(in the rows, 128 means zero)
Known rows, with every way that one mark hangs from another:
(tema (gososof foge puni (tomu dugi))): [162 129 150 138 118 125 126 134 135 189  99 145 181  95 178 100 174 131
 115 128]
(tema (gososof tomu)): [141 139 171 133 150 122 115 143 137 176 183 149 178 130 138 108 142 142
 124 141]
(dugi (tomu gososof merobe)): [ 54 136  81 121 143 121 130 116 134  68 230 145  94 127 135 154  87 157
 134 134]
(tomu (dugi foge) gososof merobe): [ 93 131  28 124 132 132 156  93 122  16 230 124  37 128 191 183  83 145
 136 115]
(dugi (tomu (gososof foge puni) merobe)): [ 58 130  81 124 122 118 120 114 137 103 147 139 116 104 142 144 109 146
 124 129]
(foge (dugi tomu) (gososof tema)): [142 125 186 140 130 155 150 150 129 136 189 131 123 159  20 123 109 121
 132 136]
(tomu gososof merobe): [ 72 131  82 115 143 116 133 106 125  64 185 125  82 139 155 159  83 145
 136 136]
(tomu dugi (gososof foge tema) merobe): [130 125  67 122 103 124 153  98 115  63 180 128  61 106 203 147 115 124
 135 130]
(merobe foge tomu): [172 133  97 113 190 114  99 136 129  97 129 134 119 160 170 127 118 147
 138 139]
(gososof (foge dugi) puni tema (tomu merobe)): [143 121 149 127  89 106 125 133 133 166   4 148 165  93 150 100 180 117
 119 114]
(merobe (foge dugi gososof)): [147 120 145 127 168 167 159 141 133  98 107 105  77 178  60 126 112 108
 126 141]
(tomu gososof (merobe foge)): [ 77 122  59 111 159 119 142 104 118  65 165 118  59 147 169 158  89 131
 135 139]
(foge (gososof puni tema)): [129 119 182 134 121 110 112 139 114 203 126 106 184 155  71 121 114 123
 143 137]
(foge (dugi (tomu (gososof puni tema) merobe))): [107 132 118 127 123 126 146 123 119  93 192 143 112 130 108 144 113 137
 125 125]
(gososof foge tema (tomu dugi)): [168 133 148 129 105 135 120 138 134 139  90 138 140  96 168  96 178 115
 132 121]
(tomu dugi (merobe (foge (gososof puni)))): [124 113  54 125 150 122 184 112 129  48 137 124  61 152 179 150 113 142
 137 133]
(tema (gososof foge puni tomu)): [146 131 171 136 122 118 103 141 140 220  82 143 205  99 147  95 168 128
 113 132]
(foge (gososof puni tema (tomu dugi merobe))): [112 106 138 133 112 103 153 130 115 158 101 135 149 139 141 130 132 135
 149 123]

Rows:
[ 66 148  91 131 142 143  97 123 132 103 246 125 111 126  93 160  85 140
 129 117] => (dugi foge (tomu gososof))
[184 115 127 122 185 145 140 146 130  94  91 130  87 182 108 132 108 129
 135 137] => (merobe (foge dugi gososof) tomu)
[185 135 176 132  95 124 102 136 125 182  62 117 178 108  99  97 164 105
 113 126] => (gososof (foge dugi) puni tema)
[141 110 204 135 113 135 147 150 117 187  60 126 165 151  57 116 142 111
 136 122] => (foge dugi (gososof puni tema tomu))
[183 137 174 139 124 134 116 137 140 188 117 131 178 113 113 101 153 122
 101 138] => (tema (gososof (foge dugi) puni))
[132 132  90 131 105 118 122 104  87 134 213 107 126 120 169 161 113 121
 142 111] => (tomu (dugi foge) (gososof puni tema))
[142 136 127 126 126 157 132 138 156  91  58 136 110 101 163 107 169 127
 125 120] => (gososof foge (tomu dugi))
[ 83 129  84 117 128 128 124 107 139  73 122 122  74 117 155 145 100 130
 125 136] => (tomu (gososof foge) merobe)
[159 126 148 130  88 113 114 133 121 185  41 135 182  86 180  97 191 116
 131 113] => (gososof foge puni tema (tomu dugi))
[ 95 133 107 125 133 138 152 123 131  67 175 142  96 133 106 149 108 144
 121 125] => (foge (dugi (tomu (gososof puni) merobe)))
[129 135 149 137 135 132  97 136 131 155 185 106 139 154  55 138  93 122
 135 125] => (dugi (foge (gososof tema)))
[119 128 140 123 114 150 118 121 122 134  65 104 122 117 108 132 127 109
 117 125] => (tomu (gososof (foge dugi) puni))
[102 107 158 131 129 137 168 140 138 120  37 135 121 154  78 133 126 130
 129 119] => (foge dugi (gososof puni (tomu merobe)))
[135 133 170 134 137 105 110 139 126 211 141 147 212 121 149 108 152 143
 124 134] => (tema (gososof puni tomu))
[107 131 134 137 137 133 100 133 136 152 131 101 147 152  61 146  96 131
 130 119] => (dugi (foge (gososof puni)))
[120 128 147 124  99 116  88 118 104 192 108 103 164 108 132 123 129 106
 130 130] => (tomu (gososof foge puni tema))
[141 138 116 124 169 157 147 139 138  75 163 126  87 153  92 124 127 125
 120 136] => (merobe (foge (dugi tomu)))
[141 120 110 128  87  95 131 121 127 149  43 149 157  83 211 108 182 128
 131 113] => (gososof foge puni tema (tomu dugi merobe))
[193 143 177 130 112 145 108 140 138 139 113 120 135 118  86  95 152 104
 114 135] => (gososof (foge dugi) tema)
